Each row was made from one small tree. The marks that hang from a mark follow it in brackets, in the order of their numbers. Every link used is in the known rows. Write each row's tree.
Known rows
k626[k167[k187[k915[k683]] k927] k570]:  13  26 -63 -37 -29  -2 -25  -1  -9   2  12   0   9  12   4 -41   0 -32  -5  27  40  30  14  -2  -5   5  52  52   4   8 -59 -62 -19 -20  50 -60  73 -30  -6 -50  -3   9 -15  -1 -11  53 -48 -22 -48 -35  52   2  43   6 -12 -15   3  -7 -54
k570[k626[k167]]:   0 -19  -9 -21  38 -32  30  -9 -29  47  24  61  -3  30 -13 -20  21   4  13  16 -22  54  33  -8   3  -4  48  12 -11 -16 -18  -4  -1  -6 -53  18  18   4  20  20  -1  -5 -24 -17 -50   4 -41  -2 -59 -34  24   9 -25 -54  45  22  30 -35 -82
k187[k167 k230 k915[k683]]: -22  54  -9  49 -56  34 -40 -13   0  89  38  44 -38  41  21  10  35 -12   5  56  -6  52  39  -8 -36 -32  25 -17 -19  27 -56 -32  32 -20  42  24  -6 -33  -7 -67 -41 -15  -2  40 -11  23 -16  43 -29 -25  92  43 -19 -14  19  -9  34 -39 -54
k45[k167[k187[k230 k915[k683]]]]:  -1  46 -36  17  15  34 -66   9   9  46  25  27 -16  24  25  30  23 -14 -11  67  20  48   2 -31 -67  -1  63 -45   0  13 -56  -7  -2 -39  88 -10  30 -27  -1 -62 -37  -8  16  39 -20   7 -11  17  -2   4  62  49 -20 -13 -49   5 -19  -6 -45
k45[k167[k187[k230 k915] k927[k871]]]: -10  28 -33   8 -12  37   6 -11  26   2  10 -39  14  27  13   4 -12 -38 -34  35  40  36 -27 -16   9  33  40 -26   1  22 -47   2  -7 -11  49 -27   9 -14 -26 -66   2 -36 -14  20  -2 -22 -16   4  43   6  26  29  41 -10 -48  10 -52  -1  28
k570[k73 k626[k167[k927]]]:   3 -14 -36 -24  42 -31  34  10 -34  15  21  22  11  11 -28 -33  45 -23  18  33  -2  36   1  -6  28  27  38  -3 -15 -10  -1 -25 -14  -9 -59  22  29  26  -1   1  28 -49 -40 -29 -21  14 -60  -9 -46 -29 -10   0  12 -43  74  30  31 -26 -37
k73[k570[k626[k167[k187[k915] k927]]]]:  32  22 -38 -46  11 -23   7  -1 -10  -2  17 -39  46   5 -21 -20 -13 -53 -40  13  18  25   1 -27   4  -5  53  61  -7  -6 -40 -31 -45   4 -38 -54  71 -28  15 -27  33  -6 -18 -39 -28   8 -36 -17 -35 -46  14 -13  40 -26 -23 -18 -21 -20 -37
k915[k187[k167[k927] k230] k683]:   6  43 -46  -8  -5   6 -20  29  22  40  11  41 -47  34   1   2  37   9  21  45   1  61  26 -11   8  -3  11  -6 -16   7 -41 -26  -4 -81  74  -4  33 -17 -17 -49 -14  22  14   1  26   8 -41  34  -3   8  61  40  14   6  -7 -21   5   8 -35
k73[k570[k626[k167[k187[k230] k927[k871]]]]]:  12  17 -26 -45  28  -5  47   6  25 -48  13 -33  41  20 -14   7   3 -30 -22  35  31  58 -15  -7  48  14  43  25  10  -9 -11  14 -22 -18 -14 -40  61  -9 -21 -57   3   4 -21 -52 -11 -22 -35   0  -7 -12  -1   6  43 -26  21  45  -6 -12 -25
k626[k570]:   9  13  -4   0 -41 -11  41  -6   3  20  16  68 -22  13 -18  -3  16   0  27 -18   5  55   4  16   9 -15  12 -32   6 -12 -20 -17  29  21   6 -14  45 -30  10  16  -6  16 -14 -28 -43  15 -38  16 -44 -58  44  42 -49 -18  11 -11  15 -46 -82
k626[k167[k927]]:   4  17 -42 -38 -23 -23  25   1  -9  21  -6  40 -16  33 -19 -49  -3  -6  -3  14   3  44  16  11  44   4  13  30 -14  -4 -18  -3  -5 -23 -13 -21  35   8  -9   9  25 -17 -24  -8 -19  14 -46  -8 -35 -54  39   2  -2 -26  36 -11   5 -11 -46
k73[k570[k626]]:  20  28  14  -5  19  -9  43  -5  10  21  22  60   6   5 -45  16  26 -14   5   3 -17  61   4 -15  -3 -23  29 -22  -6 -27 -15  -5  -2  20 -40 -18  74 -26  34  18  10   5 -19 -37 -58  -7 -43  11 -51 -62  19  22 -44 -38   6  -4   2 -56 -88
k45[k167[k187[k230 k915[k683]] k927[k871]]]: -16  42 -43  12   3  56 -28   1  37   4  12  -4   2  28  12   0   9 -31 -20  62  38  51 -19 -18 -15  45  46 -18   2  25 -63 -10 -13 -42  85 -38  42 -15 -29 -80 -26 -27 -19  50  -2  -6 -28  -5  24  19  41  31  44   9 -39  20 -44   4   6
k927[k871]: -17  -3  24  18 -10   4  39 -25  15  22   4  77 -12  26 -24  -3  23  13  13 -24  -2  80 -11   7  20  30 -19 -28 -10 -13 -15  -4  22  11   0  -4  37   0   2  -1  -7  -3 -40  24 -49 -29 -51   4 -20 -33  39  27 -26 -36  41  33 -23 -48 -50
k626[k167[k187 k927[k871]] k570]:   8 -16 -48 -53  -8 -24  28 -14  -3 -46  -5 -12  18  16 -11 -54  -7 -21   4 -11  48  57 -10  11  54  32  29  44   9  -6 -20 -23 -14 -10  19 -61  45  -3 -25 -27   1  16 -29 -25 -15   6 -49 -16 -20 -17   9   3  50 -14  13  34 -17 -12 -21
k167[k187[k230 k915] k927[k871]]:  -8  29  -7   6 -51  25  26 -13  48   3   7 -32  12  23  -1  32 -23 -14 -27   1  34  52 -36   0  28  32 -28 -34  11  13 -41 -11   7  -3  23 -16  50 -11 -23 -80  10 -14 -22   9  -3 -20 -31  -1  32  -3  52  33  34 -12   5   8 -61  -2   8
k187[k167[k927[k871]] k915]: -25  15 -11  22 -72  27  17 -48   0  46  17  -4  -7  31 -14 -52   2 -44 -16   5   9  42  17  -3  30  20   1  36 -30  20 -53 -48  10  10 -12 -21   5 -14 -11 -35  14 -33 -46  35 -13  -2 -35   4  -3 -33  45   2  48 -13   7  -6 -18 -46   8
k167[k187[k230 k915[k683]] k927[k871]]:  -16   42  -14   12  -30   45   -4    0   50   -5   10   -1    3   28    6   26   15   -5  -16   36   30   62  -24   -5    0   49  -15  -30    9   11  -54  -25    4  -31   69  -20   77  -14  -25 -101   -8   -8  -27   43   -5   -7  -46   -8   13    5   66   34   38    8   10   15  -55    1  -11
k915[k187[k167] k683]:   5  12 -24  -3  29  -7 -50   2 -12  68  16  90 -44  20 -10 -17  52  22  35  20 -18  78  36 -28 -39  -6  22   5 -31  -7 -40 -51  -7 -63  55  -7  26 -17   6 -12 -29  41  10  24 -21   4 -50  32 -38   6  54  23 -10 -16 -15  -9   3 -24 -68
k187[k915]:  -5  23  13  28 -45   7  21 -23  -3  71  17  55 -15  19 -14  10   7  -2  -8  -9 -16  44   4  -9 -21  -1  -5 -33 -13   1 -40 -27  20  24 -13   5  33 -28  23 -10   9 -17 -23  18 -44   6 -33  12 -29 -51  70  27 -34 -37  10 -26 -21 -45 -53
k683[k915[k187]]:   8   5  21   5 -13 -16  19  20   1  55  -4  70 -11  16 -25  33  10  -5   8 -43 -29  49  -3 -30 -42  -3  -6 -32 -19   5 -23 -32  -6 -13  24 -18  54 -28  23  -6  11  31 -10 -13  -4   1 -46  -3   5 -21  50  34 -20 -34 -31 -30 -39 -22 -52

Which tree is each row?
 30   4 -25 -52  61 -45  10   6 -15  -6  14  21  25   3 -23  -6   9 -16  -8  15   3  61   5 -30 -17 -18  64  32  -3 -27  -6  -5 -27  -7 -38 -36  57 -16  18   0   1  25  -5 -44 -49 -12 -34   4 -51 -30   1   0  -7 -52  -1  21   0 -32 -82 => k73[k570[k626[k167[k187]]]]
 -6 -21 -32 -28  61 -18  28   6  -4 -32  22 -29  34  10  -5  -2  30 -14   5  45  28  59 -29  -9  34  51  23 -29   6  -5   6  -9 -13 -26 -27  26  24  31 -34 -68   3 -30 -28 -27  -7 -17 -45  -2  -3  22 -23  17  44 -36  76  85  -5  -6   7 => k570[k73 k626[k167[k187[k230] k927[k871]]]]
-12  55 -26  28 -96  24   8 -12   6  65  21 -11 -29  41  10  -8 -10 -33 -23  33   6  25  24   4  23 -23  -2  -4 -19  31 -42 -19  25   0   0  11 -11 -25 -15 -52   7 -39  -6   0  11  14 -10  37   5 -43  72  34   5  -8   7 -33   6 -26 -10 => k187[k167[k927] k230 k915]
 12   0 -55 -23 -28 -25  28   7 -32  -9   6  22  -6   1 -20 -48  34 -39  28  19  21  28  -4  17  43   9  25  -5  -6   4  -3 -43   4   7  -9  -8  24   0 -21 -15  11 -27 -32 -46  -9  43 -47   4 -45 -54  11  15  11 -14  61   9  46 -32 -38 => k626[k167[k927] k570[k73]]
  6  12 -16   8  -8 -10  -3  12  -9  60  12  34 -45  28   5  18  22  13  13  15 -11  65  27 -21 -11 -26  12 -26 -14   3 -13 -14  14 -37  32  23 -21 -22  -5 -29 -25  21  30 -24   0 -13 -19  57  -4   7  53  50 -21 -29  -2  -6  13 -18 -43 => k915[k187[k167 k230]]
 -9   7 -22  -1 -16   8  26  -3  20  20   4   1 -26  36  -7   2  20  -3  10   8  12  64   0  -3  47  18  -3  -3 -18  11 -19 -15   5 -44  37  -3  -2  -7 -31 -50  -1   8  -5 -20  17 -26 -29  35  26  14  37  28  43  -7   2  14 -15  -9  10 => k915[k187[k167[k927[k871]] k230]]
 -3   4   7   5 -27 -16  -8   7 -19  70   8  53 -23  16  -8   0  13 -22  14 -30 -29  48  27 -38 -39 -25  16  12 -44  18 -29 -47   3 -24  20 -12   6 -26  19 -13   1  35   1 -13  15   2 -34  24   2 -12  45  23  -1 -36 -35 -29 -20 -35 -41 => k683[k915[k187[k167]]]
-16 -33 -17 -17  43 -17  50  -8 -19  -6  19  18  27  11 -30 -37  48 -28  18  28   4  51  -7  -3  45  53  29   4 -22  -9   0 -28 -14   1 -59  14  28  32 -12 -21  14 -45 -63  -9 -32  -5 -58 -19 -32 -11 -20 -10  42 -39  88  64  24 -38  -8 => k570[k73 k626[k167[k927[k871]]]]
 -3  13 -37 -14   4  23  -8 -22   7   3   4 -15  18  12  -9 -33 -15 -39 -30   9  34  42 -23 -24   3  46  39   5 -15   9 -57 -22 -26  -3  34 -53  30  -7  -9 -32  14 -29 -27  34 -23 -20 -31 -22  21  -4  14   5  48 -14 -56   6 -70 -11  23 => k45[k167[k187[k915] k927[k871]]]
-23  16   2  12 -59  17  36  13  21  28   4  -6 -14  34   0  16   5 -39  -1  -6   0  42  10 -12  24  14  -7   0 -30  36 -28 -24  14 -37  34 -22   9 -17 -25 -70   0   5 -25 -14  53 -12 -32  17  48  10  44  30  52 -12 -18  -1 -30 -13  19 => k683[k915[k187[k167[k927[k871]] k230]]]
 -1   4 -14 -32  13  -7  68 -13   8 -20  10  15  33  19 -41 -41  15 -40  -9  18   8  47   3   3  53  22  50  55 -17 -12 -16  -4 -25   5 -51 -49  67  -5   1 -13  18 -13 -59 -35 -31  -9 -46 -16 -33 -50  -6 -19  46 -30  38  29  13 -40 -37 => k73[k570[k626[k167[k927[k871]]]]]
 21  32 -24 -16 -40  -6   1  -7  13  21  -2   1   5  11 -15  -4 -26 -12 -29 -14  19  45 -20 -15   6  12 -27  -6  -1  -3 -41 -33 -11  -3  13 -34  66 -12   8 -26  36 -10 -10   8 -23  -4 -46 -12  -4 -32  48  18   5 -15 -28 -36 -79  -5 -20 => k167[k187[k915] k927]
 20  24 -16 -16   8 -13   4   2 -12  16  29 -29  33  11   3  34  -2 -33 -37  34  11  33   5 -33 -34 -25  64  16   7   0 -31  -6 -14   9 -23 -12  28 -40   9 -64  -6  -2   6 -46 -35   2  -4  20 -29 -25  35  19   5 -42  -6  13  19 -34 -58 => k73[k570[k626[k167[k187[k230 k915]]]]]
  8 -19 -25 -17  78 -36  -4  18 -36  10  30   7  13   8   6  27  37   6  12  49   5  65 -11 -21 -25   3  29 -49   8 -11  10  -4   1 -24 -26  53  -3  18 -12 -45 -18 -20   9 -39 -27  -3 -34  24 -27  17  -3  37 -18 -57  63  67  26 -18 -53 => k570[k73 k626[k167[k187[k230]]]]
  0  35 -15   3 -64   1  12  35  16  51   1   9 -26  35   5  16  -2 -30   4  -3 -11  34  21 -18   4 -16   5  -2 -26  31 -29 -26   5 -44  37 -13  12 -21  -9 -53  13  10   0 -32  55   9 -29  25  35  -6  51  41  22  -9 -29 -39 -21   1  -9 => k683[k915[k187[k167[k927] k230]]]
 -4  30 -23   9  14   8 -36  16   2  60  20  70 -50  32   9  17  51  25  31  47  -9  76  32 -24 -33 -18  22 -26 -15   4 -30 -26  10 -69  75  16  12 -24  -5 -45 -44  35  24   7  -1   1 -34  52 -17  17  68  49 -13  -9  -1  -4  22 -13 -64 => k915[k187[k167 k230] k683]
-19  39  -9  38 -41  20 -46 -32 -13  90  28  66 -31  22   1 -29  31 -16   9  30 -11  55  43 -17 -45 -13  26  22 -33  16 -62 -59  17 -14  21   2  14 -26  11 -31 -27  -4 -18  54 -29  27 -34  25 -48 -34  77  17 -11 -18   2 -12  12 -53 -61 => k187[k167 k915[k683]]
 30   5 -64 -67 -15 -39  12   8  -8 -29  -6   3   3  11  -9 -49 -23 -17   2   1  36  47   2  12  36  -4  39  41  10  -8 -16 -23  -9 -14  21 -50  48  -8 -13  -4  10  17  -2 -45 -10  23 -47 -11 -33 -37  19   8  17  -9  -6  -4  -8   0 -52 => k626[k167[k187 k927] k570]
 -2 -30 -13 -11  61 -37  18  -1 -54  39  30  50   4   7 -21 -13  53  -9  27  31 -18  52   7 -17 -14   9  38 -20 -17 -16   7 -25  -7   2 -64  41  13  14  11   3  -1 -28 -26 -19 -50   9 -44   6 -62 -20  -1  14 -19 -62  80  49  51 -49 -65 => k570[k73 k626[k167]]
 -3  22   7  22 -46  -3   3  21  -3  75  13  31 -29  27  11  34  14 -16  12  -5 -22  44  20 -28 -36 -33   7 -24 -27  26 -22 -21  15 -33  36   6 -14 -29  -1 -51 -18  24  15 -21  33   6 -19  45  21   4  61  49 -11 -30 -27 -17  -3 -21 -31 => k683[k915[k187[k167 k230]]]
